What can hang from each mark:
lega: dolipi gapoz muzerep pafub sikeda togezuv
pafub: lega vokefil
nuni: lega vokefil
vokefil: buku gapoz nuni
sikeda: lega
gapoz: vokefil

(in the rows, 128 means zero)
Known rows, with every way that one mark hangs from another:
gapoz[vokefil[buku nuni[lega[sikeda]]]]: [ 86 160  64 159 158 169 122 195 137  81 183 145  98 122 142  93 146  90
 115 113 111]
sikeda[lega[muzerep pafub]]: [110 110 118  93 178 169 147  62 128 137 121 146 132 117 154 121 169 161
 103 166 128]
sikeda[lega[gapoz muzerep]]: [109 127 125  83 178 150 127  66 136 148 124 126 138 127 146 129 159 140
 112 159 144]
gapoz[vokefil[buku nuni[lega]]]: [ 99 155  86 148 148 176  94 197 123  75 175 135 114 113 125 107 123  78
 110 118 105]
nuni[lega[dolipi] vokefil[buku gapoz]]: [116 154  96 125 104 166 107 187 129  88 191 107 106 142 127 128 145  91
 104 131 129]
vokefil[nuni[lega[dolipi gapoz pafub sikeda]]]: [131 107  95 120 166 173 120 100 138  87 149 124 140  76 132 150 196 176
 124 131 126]
sikeda[lega[dolipi togezuv]]: [120 136 104 117 145 134 166  69 144 134 110 126 119 145 186 121 170 138
 124 114 121]
sikeda[lega[dolipi muzerep]]: [124 138 119  98 154 139 162  57 130 168 145 140 124 143 172 122 157 156
  97 146 142]
sikeda[lega]: [117 133 127 106 149 143 159  96 138 132 123 140 122 136 153 133 139 119
 130 142 127]
vokefil[buku gapoz nuni[lega]]: [109 158  62 112 128 194  80 211 135  52 174 137 127 112 101 102 150  65
 120 112  85]
pafub[vokefil]: [123 124 117 152 147 130 120 151 101 130 152 122 117 129 128 113 122 122
 122 125 145]
pafub[lega vokefil[gapoz nuni]]: [112 132  69 149 131 161 125 204 117  96 158 104 113 121 105  87 160  88
 136 123 125]
vokefil[nuni]: [127 124 107 131 145 134 114 149 134 104 143 127 123 104 120 118 131 121
 129 122 112]
nuni[lega[dolipi gapoz pafub[vokefil[buku]] sikeda]]: [117 118  81 153 167 187 111 137  97 102 175 114 144  98 139 133 173 152
 110 131 148]
vokefil[buku]: [115 136 105 138 126 148 113 161 123 119 147 122 136 124 127 115 112 100
 121 125 118]
lega[dolipi muzerep pafub togezuv]: [125 105  97 125 157 147 123  68 123 130 116 118 138 116 163 107 191 189
  96 128 123]
gapoz[vokefil[buku nuni[lega[dolipi muzerep pafub togezuv]]]]: [ 95 133  55 146 177 196  90 139 118  80 163 127 126 100 158  83 185 139
  79 118 101]
sikeda[lega[dolipi gapoz[vokefil] muzerep pafub togezuv]]: [116 107  97 116 206 170 135  48 125 143 114 100 135 120 191 124 191 182
  86 157 160]
nuni[lega[sikeda] vokefil]: [ 83 141 127 135 135 126 143 136 153  98 157 141  80 142 141 124 169 128
 131 133 126]
sikeda[lega[dolipi gapoz muzerep pafub[vokefil[nuni]] togezuv]]: [111  93  70 119 226 176 108  70 112 116 139 100 131  83 169 105 204 172
  96 143 138]

Rows:
[103 125  94 145 128 123 169  89 155 135 102  93 136 139 162 116 210 160
 149 106 138] -> pafub[lega[dolipi gapoz sikeda togezuv]]
[ 91 103  78 142 206 153 117  95 136 124 115 110 120 122 172  98 202 180
  97 145 151] -> lega[gapoz[vokefil] muzerep pafub sikeda togezuv]
[ 85 127  77 159 161 126 149  91 127 154 134  97 123 145 167  79 221 167
 120 115 156] -> pafub[lega[dolipi gapoz muzerep sikeda togezuv] vokefil]
[ 73 137 110 129 143 151  75 156 146  62 136  99 118 121 126 122 167  94
 130 121 108] -> nuni[lega[gapoz togezuv] vokefil[buku]]
[101  93  77 158 194 152 112 119 120 101 117 103 125 106 155 109 195 166
 126 126 147] -> lega[gapoz pafub[vokefil] sikeda togezuv]
[106 146 120 112 116 152 106 170 143  79 159 122  93 143 114 128 162  96
 121 139 123] -> nuni[lega vokefil[gapoz]]
[ 99 140  75 126 190 163 125  95 127 147 144 100 130 146 192 102 162 126
  85 136 153] -> sikeda[lega[dolipi gapoz[vokefil[buku]] muzerep togezuv]]
[118 135  63 140 137 157 129 165 110 132 181 102 119 128 122  76 179 125
 103 127 138] -> pafub[lega[dolipi muzerep] vokefil[gapoz nuni]]
[ 93 143  91 100 165 179  59 148 131  83 165 133 147  90 102 107 160 105
 108 127  98] -> vokefil[buku nuni[lega[gapoz muzerep]]]
[ 74 113 121 117 160 155 101  97 141  77 121 132 101 117 142 103 207 157
 107 141 104] -> nuni[lega[muzerep pafub togezuv] vokefil]
[129  96 130  97 178 173 133  72 129 118 107 115 150  95 140 161 158 154
 128 167 142] -> sikeda[lega[gapoz pafub]]
[138 148  73 133 139 172  98 182 110  85 189 125 111 116 116 110 165 105
 109 111 123] -> pafub[vokefil[gapoz nuni[lega[dolipi]]]]
[109 129  72 166 161 156  89 207 101  99 185 116 120 101 120  91 108  87
 118 116 119] -> pafub[vokefil[buku nuni]]
[114 119  17 168 162 181 126 178 109  99 169 102 120 131 175  83 190 135
  98 113 136] -> lega[dolipi pafub[vokefil[buku gapoz]] sikeda togezuv]
[105 137 102 136 121 123 187  84 140 172 142 130 123 152 158  97 188 171
 118 128 144] -> pafub[lega[dolipi muzerep sikeda]]
[106 120  64 117 182 193  96 116 128  93 177 128 147  77 137 117 198 165
  96 137 118] -> vokefil[buku nuni[lega[dolipi gapoz muzerep pafub sikeda]]]
[127 125 105 120 160 123 135  77 135 167 153 117 133 128 153 124 174 183
 102 137 162] -> lega[dolipi gapoz muzerep sikeda]
[ 99 133 104 115 185 160  64 136 108  95 169 130 128  92 102 104 172 125
 108 127 124] -> pafub[vokefil[nuni[lega[gapoz muzerep]]]]
